Each row was made from one small tree. The marks that hang from a mark follow it in brackets, in alphabetical order. Every link used is in the known rows. Write each row's tree.
Known rows:
G{A{R} N}: [-16  29   3   4 -44 -14  18 -24  57  -5 -35 -40   4 -11   6  26  35  -3
  37 -30  -2  18 -24 -10 -28  22 -80 -10  11  -9]
V{D{Z} R}: [-37  -4 -13 -16   2 -23  -2 -22  52  29 -20 -41  20  43 -13  21  28  17
   0 -41   8   2 -25   1 -45   2 -35  20 -19  32]
Z{D{M P S V{R}}}: [-42   9  15   1 -43 -25  -4  18  56  36 -37 -53  28  17   4 -13  12  11
 -40 -45  -7  -8  11   5  -7  -5  -6  40  55  13]
L{A{G{N{K}} R}}: [-50  35  -3  28 -38  -4  30 -11  30  20 -32 -37  -4  -4  -5   7  12  10
  36 -31  20  27  -1 -10 -42  43 -56  -6  18   3]
W{A{K L R}}: [-23  -2  18  -5 -23   7  24   5  11  31  12  -7   0  36  -1  -9  -7  -3
  27   2 -28  16   4 -35 -26  54 -37 -44  37  -8]
Z{D{F P S V}}: [-58   9   0  11 -18 -16 -17   8  55  31 -11 -41  -5 -13   1 -12  23  21
 -27 -48 -18 -10 -21   0   1   5  -8  59  88  11]
D{M Z}: [-45 -12 -15  -8 -22 -24  -5 -11  50  -2 -18 -48   0  11 -17  11  22  -7
  -3  -4  19   0 -11   4 -24   8 -22  35  31   9]
D{M S}: [-36   0 -17   0 -41 -28  -7  -2  36  24 -29 -38   8  -7 -13  11  21   1
   1 -21   1   0 -20   2 -25   5 -16  37  50  -9]
G{A{K L}}: [-44  10  -5  -6 -23 -12   8  -1  32   7 -24  -3   0   8 -10  26  32 -25
   8 -28 -16  15 -38  -9 -23  26 -47 -28  26 -18]
D{M S Z}: [-52 -16 -18   2 -21 -11 -12  -4  46  18 -18 -48  11   0  -6  11  22  -2
 -13  -3   0  -3 -24   9 -19   1  -8  63  52   9]
W{A{G K{N} L R}}: [-30  -7  17  26 -23   3  64  -6  11  39  24  -2  -1  40 -22 -28  -8  -1
  37  19 -25  26  -1 -29 -22  51 -17 -38  45  -3]
Z{D{F M P}}: [-40  11 -11  10 -24 -31  -3   0  50  17 -15 -43 -15 -12   8  -3  22   3
 -14 -48   6   1   1  -7   1  17 -10  43  56   9]
L{A{K}}: [-54  21 -25  -7 -20 -23   7   3  19  12  -7 -18  -3  13 -30   8  21 -12
   6 -31   9  18 -22 -13 -46  28 -49 -10  24 -21]
D{M S V Z}: [-64 -20  -3  -3 -24 -11 -15  11  53  12 -19 -55  23   6 -21  -1  13   4
 -24  14  -1 -14  -6  23 -15  -8  -3  60  82  19]
L{A}: [-46  19 -19  -6 -28 -25  -7  -4  33  -8  -9 -19 -11  15 -31  17  36   1
   8 -39  26  10 -20 -15 -42  27 -58  -2  12 -28]
W{A{G}}: [-10  -3 -11  -3 -44 -32  18 -26  32   7  -9 -17 -18   1 -18 -13   0  18
  33 -14  23  24 -16 -30 -23  56 -31  -2  18 -10]
Z{D{F M S V{R}}}: [-30  -7   6   1 -33 -40  -4  12  56  24 -31 -64  34   2 -20   4  -3  11
 -23 -35 -12 -11  25   9   0  -1  -8  62  64  28]
D{F P V{R} Z}: [-48 -25   5  -3  -9  -5 -29  -3  76  14 -19 -62   6  27  -8  -8  36  28
 -30 -40   0   2 -19  16 -25  16  -1  44  48  46]
G{A{K L R} N}: [-39  26  19   9 -33   8  28  -5  34  14 -30 -22  14   2   7  27  27 -14
  28 -16 -32  18 -27  -5 -25  30 -62 -33  25  -5]
K{N}: [-27   9 -18   0 -28 -45  21 -20  42   5  -2 -20  -8  14 -40   1  37   1
  17 -29  13   4 -37 -13 -37  -3 -42   0  20 -13]
G{A}: [-20  13 -20 -12 -33 -33  -1 -20  54 -10 -31 -18  -9  -5 -10  23  41 -12
  19 -44  14  15 -35 -13 -26  17 -66  -3  12 -21]
Z{D}: [-25  25  -9  -8 -30 -50  14 -21  39  -4 -17 -23 -22   3 -12  14  16  -3
   7 -47  17   2 -19 -32 -21  17 -58   6   6 -19]
G{A{L R} N{K}}: [-36  29  13  10 -34   5  16  -2  45  10 -37 -22  11  -7  20  29  32 -10
  31 -40 -14   8 -11  -4 -19  20 -70 -29  18   4]
V{D{M}}: [-40  12 -21 -13 -23 -37   7  -7  36  30 -23 -29  15  12 -21  13  17   5
  16 -23  13  -3   0   3 -35  -4 -24   9  26   8]
A{G K L R}: [-49   1  22  17 -23   2  39 -13  13  32 -22 -11 -26  34 -10   6   8  -5
  29  -3 -16  31 -21 -25 -38  58 -17 -30  33  -9]
Z{D{F M P S V}}: [-59   2   2  13 -27 -17 -14  19  55  33 -15 -52   9 -17   1 -17  13  13
 -35 -30 -16 -13   7  12   8  -1   7  69 106  17]
A{G{N} K L R}: [-52  17  28  24 -39   4  43 -20  18  27 -32 -27 -10  12  -6  11  11   7
  35   1 -18  27 -30 -13 -38  53 -24 -24  26   1]

Write each row's tree:
[-43  15  34  25 -47   1  29 -25  31   6 -34 -29 -18  13  -8  21  26  22
  37  -8  -5  19 -26 -12 -33  52 -31 -16  14  -7] -> A{G{N} L R}
[-38  -2 -18   7  -3  -5 -26  -5  52  74 -24 -39  16  16  11   3  41  42
 -11 -78 -26   3 -42  13 -34   4   3  50  34  36] -> V{D{F P S} R}
[-29  -3   8 -13 -39 -32 -13   0  53  21 -38 -45  24  23 -26   5  21  21
  -8 -38  -5  -2 -21   3 -34   4 -27  22  33   6] -> D{S V{R}}
[-38   9  12   3 -18   6  23   1  29  17 -21  -6  -3  25   4  20  26 -28
  22 -20 -27  21 -19 -19 -27  35 -56 -39  32 -16] -> G{A{K L R}}
[-43 -21 -22   2  14  -6 -22 -14  54  53 -13 -53  27  20  -3  20  25  31
  -9 -46 -22  -2 -33  17 -31  -1  -9  73  21  51] -> V{D{F S Z} R}
[-16  -4  23  -5 -31   2  12  -2  23   9   9  -8  -8  37  -2   1   8  11
  30  -6 -14   8   7 -36 -21  53 -45 -38  25 -14] -> W{A{L R}}
[-51   1  18  31 -21  -4  61 -13  15  37  -1  -6 -13  42 -29  -7  14  -8
  30   3 -21  26 -24 -19 -36  36 -13 -28  41  -6] -> A{G K{N} L R}
[-29   7  16  10 -53 -11  16 -18  26  -3 -12 -19  -1  -8 -14   5  10  32
  31  -2   4  13 -24 -14 -17  58 -25 -14  10  -6] -> W{A{G{N} L}}
[-30  10  28  19 -42  10  43 -11  11  30  -7 -21   4  10  -1 -10 -14  15
  40  16 -24  28  -8 -23 -26  69 -27 -33  30   4] -> W{A{G{N} K L R}}
[-59  17 -21  11 -24 -21  21 -10  17  18 -17 -18 -15  11 -33   2  13  -6
  14 -18  21  34 -27 -13 -45  49 -34  -5  24 -21] -> L{A{G K}}
[-48  26   0   1 -35 -10  11  -4  35   2 -31 -16  16 -17  -6  31  36 -12
  17 -24 -19  11 -47   4 -25  20 -55 -21  18 -10] -> G{A{K L} N}
[-52   7  -3   4 -18 -24  31  -1  19  24   5  -4   0  27 -40   2  30 -13
   8 -16 -17   3 -40  -9 -35   6 -23 -24  34 -12] -> A{K{N} L}
[-34  15   4  10 -46 -11  20 -10  23  17 -17 -18   5 -19  -1  -5   0  25
  32 -18   7  11 -12 -12 -15  50 -25 -17  18  10] -> W{A{G{N{K}} L}}
[-50 -13  10 -11 -19  -7 -18  -4  71  11 -27 -51   9  41  -9  -9  36  20
 -30 -36  10   1 -23   9 -34   9 -16  20  27  27] -> D{P V{R} Z}
[-50   9 -23   2  -1 -15 -15 -10  47  47 -10 -27 -10   6   1   1  43  29
   4 -60  -4   3 -37   3 -34  10  -9  24  43  22] -> V{D{F P}}
[-46  21  -9   2 -16  -4  21   4  19  22  -4 -23  -6  32 -18   4  14 -15
  18 -20  -3  25  -3 -23 -50  37 -58 -23  32 -18] -> L{A{K R}}
[-44   7  14  13 -14  -5  45  -1  19  33   8  -8  -1  46 -26  -1  22 -15
  22  -6 -29  10 -20 -17 -37  15 -31 -35  41  -8] -> A{K{N} L R}
[-48 -40   0   1 -16 -13 -25  11  67  23 -26 -75  39  12 -21   4  10  18
 -28 -10 -12  -8   6  32 -13  -2  11  81  74  50] -> D{F M S V{R} Z}
[-45  -3 -20  15 -18  -7 -31  -5  48  41 -14 -35 -17 -15   9  -4  46  24
 -10 -57 -18   5 -56   1 -21  19  -1  54  67   4] -> D{F P S}
[-30 -24   2  -3 -37 -31 -20  13  56  27 -38 -66  36   4 -29   3  10  20
 -13 -25 -14  -5  11  23 -17   3   4  56  71  32] -> D{F M S V{R}}
[-47  20  22  25 -40   2  32 -17  27  24 -40 -28 -11   1   5  14  14  15
  36 -24  -2  16 -15 -11 -31  44 -31 -19  20  11] -> A{G{N{K}} L R}
[-33   8  12  -3 -23 -34  -7  -1  66  16 -25 -49   2  18  -6  -7  20  23
 -24 -67   0   0   0  -7 -11  16 -22  26  39  24] -> Z{D{F P V{R}}}
[-75 -17 -26  17  11  14 -26   5  51  65  -4 -51  18  -2  17  -2  32  24
 -27 -25 -23  -8 -25  33 -13  -8  24  89  83  47] -> V{D{F M P S Z}}
